Each row was made from one walk, in order. Every step used is in the known rows, and no mark comes twice. Write each row's walk.
Known rows
vuri > lede > pakam > vube: [ 0.90  0.14  0.41 -0.21  0.41 -0.13 -2.01 -0.90 -2.13 -0.51 -0.07 -3.13
  0.74  0.55  0.17  0.13 -0.92 -0.97  0.92 -0.16 -0.09 -1.07  0.91  1.29]
lede > dubul > votod > rozu > tevi > vuri: [-0.02 -0.25 -1.16  0.28 -0.93  0.51 -0.02  0.35  1.57  0.43  0.71  1.30
 -0.18 -0.32  0.31 -0.17 -0.07  1.70  0.44 -0.30 -0.88  1.16 -0.40 -1.56]
lede > dubul > votod > rozu > vube > pakam: [ 1.21  0.04 -0.42  1.40  0.28  0.09 -0.10  1.39  0.78  0.87 -0.51  2.89
  0.18 -0.26  1.35  0.24  0.34  0.37 -0.52  0.23 -0.34  1.19 -6.40  0.40]
lede > pakam > vube > rozu > votod: [-0.23 -0.26  1.94 -0.10  2.25  0.05  0.80 -0.08  0.80 -0.22 -0.44 -0.39
 -0.06 -0.09  1.67 -0.06 -0.63  0.10  2.06  0.04  0.75  0.90 -1.85  0.31]
vube > pakam: [-0.71 -0.21 -0.16  0.30 -0.88 -0.12  0.24  0.20 -0.72 -0.02 -0.95  0.48
 -0.13  0.19  0.82 -0.15 -1.62 -1.13 -1.05  1.26  0.22  0.14 -2.98  0.28]
lede > pakam > vube > rozu > tevi > vuri: [-0.83 -0.43 -0.06 -0.08  0.62  0.43  0.68 -0.90  2.36  0.37  0.55 -2.53
  0.18 -0.78  0.91 -0.34 -1.16  1.28  1.47  0.51  0.26  0.72  3.01 -0.91]
pakam > vube: [-0.01 -0.18 -0.12  0.03 -0.94 -0.02  0.89 -0.07 -1.26 -0.01 -1.23 -0.81
 -0.58  0.10  0.78  0.08  1.13 -0.48  0.81 -0.85  0.06 -0.53 -0.14  1.22]
lede > pakam > vube: [ 0.28  0.19  0.05 -0.09  0.08 -0.08 -0.68 -0.48 -1.57 -0.44 -0.75 -2.79
 -0.54  0.32  1.71  0.04 -1.48 -0.25  1.76  0.02 -0.02 -0.24 -1.48  0.84]
pakam > lede: [-0.75  0.37 -0.14 -0.52 -0.57 -0.55  1.37  0.19 -1.93 -1.53 -0.74 -0.57
 -1.91  0.64 -0.07  0.19  0.34 -0.76 -0.02 -0.36  0.28 -1.12  1.18  0.78]
lede > pakam > vube > rozu: [ 0.33 -0.15  1.21 -0.05  1.02 -0.09  0.45 -0.47 -0.11  0.20 -0.55 -2.50
 -0.23 -0.26  1.22  0.06 -1.31 -0.34  1.66  0.22  0.26  0.38 -0.45  1.01]
tevi > vuri: [-1.76 -0.09 -0.48 -0.71 -2.28  0.02  0.75 -0.74 -0.51  0.06  0.19 -0.53
 -0.59  0.32 -0.94 -0.18 -0.75 -0.43  0.01  0.27  0.01 -0.12  0.55 -0.98]
tevi > vuri > lede > dubul > votod > rozu: [ 0.36 -0.11  0.05 -0.33 -0.89  0.17 -1.12 -0.28  0.31  0.34  1.14  0.18
  1.24  0.45 -1.99  0.01  0.22 -0.06 -0.18 -0.15 -0.56  0.10 -0.18 -0.33]
vube > pakam > lede > dubul > votod > rozu > tevi: [ 0.99  0.02 -0.91  1.00  1.63  0.11  0.58  1.61  1.69 -1.01 -0.53  1.50
 -0.61 -0.21  1.75 -0.09  0.34  1.23 -0.40  0.66 -0.13  0.54 -1.96  0.29]
vamo > rozu > tevi > vuri > lede > dubul > votod: [ 0.26  0.03 -1.40 -0.65 -1.79  0.49 -0.77  0.86 -0.07  0.89  2.14  2.57
  1.26  0.44 -2.44 -0.47 -0.05  0.77 -1.46 -0.26 -0.45 -0.37  0.42 -2.27]
vuri > lede > dubul: [ 1.12  0.47  0.03 -0.04 -0.39  0.02 -1.40 -0.03 -2.55  0.01 -0.01  0.52
 -0.59  0.59 -0.25  0.23 -0.92 -1.03 -1.68 -1.29 -0.68 -0.79 -0.47  0.04]
dubul > lede: [-0.43  0.40  0.17 -0.53 -1.20 -0.59 -0.73 -0.27 -1.16 -0.47 -0.76  1.01
 -0.57  0.65 -0.57  0.08  1.22 -1.01 -1.11  0.37 -0.25 -0.76 -1.90 -0.29]
lede > dubul > votod: [ 0.48  0.18  0.11 -0.11 -0.49  0.17  0.56  0.72 -1.32  0.15 -0.32  1.65
 -0.84  0.53  0.60  0.14  0.45 -0.70 -0.46 -0.41 -0.76  0.00 -4.51 -0.89]
dubul > votod > rozu: [ 0.02 -0.46  0.43 -0.01 -1.25 -0.40  0.16  0.21 -1.17  0.41 -0.50  0.71
  0.13  0.14 -0.44  0.16  0.78 -0.52  1.29  0.46 -0.45  0.68 -1.85  0.73]
votod > rozu > tevi > vuri > lede > dubul: [ 0.62  0.10 -1.36  0.43 -0.84  0.36 -1.85 -0.36  0.36  0.47  0.87 -0.06
  0.05 -0.35 -0.61 -0.05 -1.17  1.48 -0.82 -1.22 -0.85  0.34  3.92 -0.68]
votod > rozu > tevi > vuri > lede: [-0.48 -0.37 -1.08  0.06 -1.74 -0.03 -1.47 -0.98 -0.01  0.35  0.86 -0.71
  0.85 -0.41 -1.74 -0.11 -0.34  0.70  0.02 -0.26 -0.46  0.20  5.60 -0.24]
dubul > lede > pakam > vube: [ 0.45  0.52  0.26 -0.43  0.42 -0.42 -1.79 -0.67 -0.42 -0.84 -0.74 -2.00
  0.18  0.58  1.04  0.03  0.32 -0.31  0.82  0.64  0.00 -0.90 -2.22  0.69]
pakam > vube > rozu > tevi > vuri: [-1.18 -0.73 -0.19 -0.01 -0.37  0.43  2.10 -0.50  2.68  0.87  0.00 -0.48
  0.17 -1.05 -0.09 -0.33  1.32  0.99  0.60 -0.44  0.37  0.38  3.88 -0.42]
vuri > lede > pakam > vube > rozu > tevi: [ 0.98 -0.24  0.72  0.26  1.63  0.14 -1.15 -0.77 -0.18  0.26  0.32 -2.52
  0.84 -0.64  0.42  0.05 -0.47  0.07  0.68 -0.18 -0.10 -0.06  3.97  0.44]
lede > dubul: [ 0.58  0.45 -0.31  0.12 -0.73  0.10  0.03  0.48 -1.80  0.06 -0.69  0.85
 -1.85  0.31  1.32  0.15 -1.32 -0.31 -0.96 -1.13 -0.57 -0.06 -2.68 -0.33]
votod > rozu: [ 0.11 -0.16 -0.07  0.23 -1.49 -0.44 -0.20 -0.06 -1.76  0.27 -0.71 -0.45
 -0.71 -0.15  0.18  0.24 -0.96 -0.15  0.96 -0.36 -0.38  0.62  0.06  1.13]
dubul > lede > vuri: [ 0.37  1.08 -0.69 -0.67 -0.06 -0.23 -1.62  0.09 -1.93  0.02 -0.67  0.87
 -0.77  0.39 -0.40  0.40  0.77 -0.69 -2.22 -0.38 -0.34 -1.37 -1.73  0.16]

Write each row's walk
[-0.63 -0.55  1.74 -0.02  1.20  0.01  2.44  0.35  1.16  0.23 -0.98  1.56
 -0.12 -0.34  0.72 -0.02  1.79 -0.27  1.20 -0.89  0.85  0.69 -0.63  0.74]
pakam > vube > rozu > votod
[-1.20 -0.40  1.88 -0.26  0.56 -0.16  1.84  0.30 -0.01  0.24 -0.47  2.35
 -0.71 -0.12  0.12  0.02  0.12 -0.65  0.10 -0.27  0.55  0.98 -1.40 -0.61]
vube > rozu > votod
[-0.93 -0.31  1.97 -0.72  1.63  0.27 -0.08 -1.13  1.88 -0.28  1.04 -1.23
  1.77  0.22 -0.89 -0.27 -0.51 -0.06  1.30  0.40  1.03  0.21  1.77 -0.34]
tevi > vuri > lede > pakam > vube > rozu > votod
[-0.12 -0.52  1.09  0.03  0.00 -0.14  2.13 -0.04  0.22  0.72 -1.00 -0.61
 -0.29 -0.54  0.28  0.07  1.29 -0.59  0.78 -0.68  0.41  0.08  0.58  1.45]
pakam > vube > rozu
[ 0.88  0.05 -0.07  0.55  1.16 -0.11  0.64  1.47  1.14 -1.13 -0.72  0.78
 -0.56  0.38  1.05  0.03 -0.11  0.13 -0.23  0.99  0.22  0.27 -3.83  1.12]
vube > pakam > lede > dubul > votod > rozu
[ 0.45  0.16  1.41 -0.39  1.35 -0.43 -0.78 -0.55  1.07 -0.28 -0.54 -1.77
  0.41  0.01  0.56  0.04  0.47 -0.39  0.72  0.79  0.30 -0.25 -1.32  0.62]
dubul > lede > pakam > vube > rozu
[ 0.27 -0.20  2.31 -0.24  2.39 -0.02 -0.46 -0.53  0.15 -0.31  0.16 -0.82
  1.09  0.18  0.19  0.03 -0.18 -0.60  1.30 -0.18  0.70  0.23  0.49  0.49]
vuri > lede > pakam > vube > rozu > votod
[-1.28 -0.05 -2.08 -0.62 -3.16  0.21  0.38  0.44 -0.44  0.80  1.12  1.16
 -0.12 -0.12 -1.41 -0.55 -1.20  1.19 -0.36  0.09  0.09  0.17  2.02 -1.51]
vamo > rozu > tevi > vuri
[-0.53 -0.39  0.17  0.28 -0.17  0.00  1.33  0.01 -0.25  0.77 -0.36  0.90
 -0.90 -0.88  0.44  0.02 -0.09  0.02 -0.53 -0.34 -0.27  0.74  1.97 -0.76]
vube > rozu > tevi
[ 1.16  0.66 -0.91  1.34  1.00 -0.24  0.53  1.43  0.62 -0.66 -0.88  1.02
 -1.65 -0.27  1.70  0.30 -0.32  0.91 -0.83 -0.61  0.35  0.25 -2.28  1.52]
votod > rozu > vube > pakam > lede > dubul
[ 0.79  0.73 -0.94  0.67  1.47 -0.17  0.75  1.50 -0.08 -0.21 -0.61  1.55
 -0.03 -0.16  0.22  0.55  1.82  0.19 -0.69  0.47  0.49 -0.45 -2.34  1.76]
dubul > votod > rozu > vube > pakam > lede > vuri
[-1.17 -0.16 -1.05 -0.38 -1.48  0.23 -0.81 -0.99 -0.62  0.03  0.95 -0.14
  0.63  0.06 -1.71 -0.19 -0.08 -0.07 -1.07 -0.05 -0.41 -0.60  4.83 -1.42]
rozu > tevi > vuri > lede
[ 0.30  1.19 -1.30  0.46  1.13 -0.08  0.90  1.10 -1.14 -0.58 -0.90  1.22
 -1.47 -0.01  0.87  0.48  0.47 -0.26 -2.25 -0.20  0.72 -1.26 -1.08  1.25]
rozu > vube > pakam > lede > vuri
[-0.11  0.00 -0.76 -0.33 -0.66  0.60 -0.63 -0.16  0.40  0.07  1.40  1.38
  0.75  0.33 -1.14 -0.21  0.90  0.14 -1.37 -0.33 -0.81 -0.39  0.99 -2.30]
rozu > tevi > vuri > lede > dubul > votod
[-0.50 -0.60 -0.59 -0.19 -1.29  0.07 -0.99 -0.70  0.66  0.45  1.21  0.30
  1.90 -0.13 -2.26 -0.12  1.27  0.31  0.57  0.51 -0.60  0.23  3.54 -0.78]
dubul > votod > rozu > tevi > vuri > lede
[-0.13  0.48 -1.20  0.24 -1.06 -0.50  1.63  1.84 -0.78 -0.41 -0.14  2.09
 -0.69  0.29 -0.56 -0.08 -0.24 -0.03 -1.27  0.59  1.19 -0.63 -2.00  0.86]
vamo > rozu > vube > pakam > lede
[-0.20 -0.33  0.44 -0.24  0.32  0.54  0.55 -0.17  1.78  0.89  1.45  1.66
  1.06 -0.30 -1.71 -0.21  0.90  0.10 -1.41 -0.06 -0.48  0.26  1.80 -2.40]
vube > rozu > tevi > vuri > lede > dubul > votod
[-0.03  0.74  0.29 -0.62 -0.17 -0.61 -2.42 -0.73 -1.43 -0.89 -0.19 -0.99
 -0.42  0.87  0.38  0.09 -1.42 -0.77 -0.22  1.31 -0.35 -0.48 -3.08 -0.79]
dubul > lede > pakam
[-0.61 -0.72  0.04 -0.12 -0.04  0.40  1.02 -0.98  1.85  0.78  0.63 -0.92
  1.38 -0.82 -1.63 -0.25  1.77  0.29 -0.08 -0.68  0.30 -0.30  6.33 -0.03]
pakam > vube > rozu > tevi > vuri > lede
[-0.47  0.01 -0.51  0.86 -0.84 -0.13  0.69  0.46 -0.78  0.52 -0.86  1.82
 -0.45 -0.13  0.89  0.11 -0.20 -0.76 -1.29  0.57  0.25  0.20 -3.52  0.16]
rozu > vube > pakam
[ 0.36  0.41  0.55 -0.41 -0.20 -0.35 -2.41 -0.98 -3.38 -0.57  0.45 -2.33
  0.12  0.81 -0.41  0.15 -2.55 -1.33 -0.02  0.52 -0.42 -0.62  0.17 -0.03]
vuri > lede > pakam
[-0.12  0.04  2.11 -0.45  2.42 -0.30 -0.35 -0.27  1.96 -0.59 -0.50  0.44
  0.55  0.17  1.01 -0.07  0.99 -0.05  1.06  0.59  0.75  0.32 -2.86  0.03]
dubul > lede > pakam > vube > rozu > votod
[ 0.43 -0.34 -0.23  0.24  0.81  0.70  0.52 -0.36  2.29  0.92  0.66 -0.46
  0.75 -0.80 -0.51 -0.23  0.94  0.90 -0.92 -1.52 -0.03 -0.22  4.52 -0.41]
pakam > vube > rozu > tevi > vuri > lede > dubul
[ 1.15  0.00  0.06  0.28 -0.53 -0.04 -0.22  0.77 -0.74  0.37 -0.42  1.28
 -0.65  0.18  0.66  0.21 -0.03  0.07  0.64 -0.50 -0.84  0.76 -3.77  0.19]
lede > dubul > votod > rozu
[ 0.02 -0.04 -0.12  0.82  0.45 -0.55  1.42  1.10  0.86 -0.61 -0.64  1.61
  0.05  0.04  0.06  0.22  2.16 -0.16  0.43  1.11  0.50  0.09 -2.59  1.44]
dubul > votod > rozu > vube > pakam > lede
[-0.74 -0.17  0.42 -0.46  0.24  0.18 -1.06 -1.46  0.47  0.22  1.56 -2.05
  1.04 -0.31 -1.25 -0.21 -2.45  0.11 -0.28  0.95 -0.08  0.34  4.40 -1.80]
vube > rozu > tevi > vuri > lede > pakam
[ 0.41  0.56 -0.38  0.62  1.01 -0.02  1.85  1.66  0.66 -1.02 -0.55  2.66
 -0.96  0.53  1.20  0.17  1.63 -0.40 -1.46  0.37  0.31 -0.56 -5.10 -0.22]
rozu > vube > pakam > lede > dubul > votod
[ 0.47 -0.23 -0.89  0.18  0.07  0.25 -2.50 -1.27  0.58 -0.15  0.86 -3.85
  1.45 -0.41 -0.07 -0.20 -1.18  1.50  1.97 -0.14 -0.23  0.08  5.41  0.62]
votod > rozu > tevi > vuri > lede > pakam > vube
[-0.36 -0.29  1.23 -0.72  0.39  0.13 -0.32 -1.56  0.99  0.20  0.91 -3.55
  1.61  0.00 -1.34 -0.16 -1.15 -0.55  0.91  0.44  0.58 -0.39  3.27  0.34]
tevi > vuri > lede > pakam > vube > rozu
[-0.14  0.16 -1.29 -0.02  0.07  0.18  0.91  0.65  2.05 -0.90  0.54  0.70
 -1.08 -0.05  0.07 -0.12  1.22  1.82  0.54 -0.38 -0.35  0.28  1.76 -0.98]
pakam > lede > dubul > votod > rozu > tevi > vuri
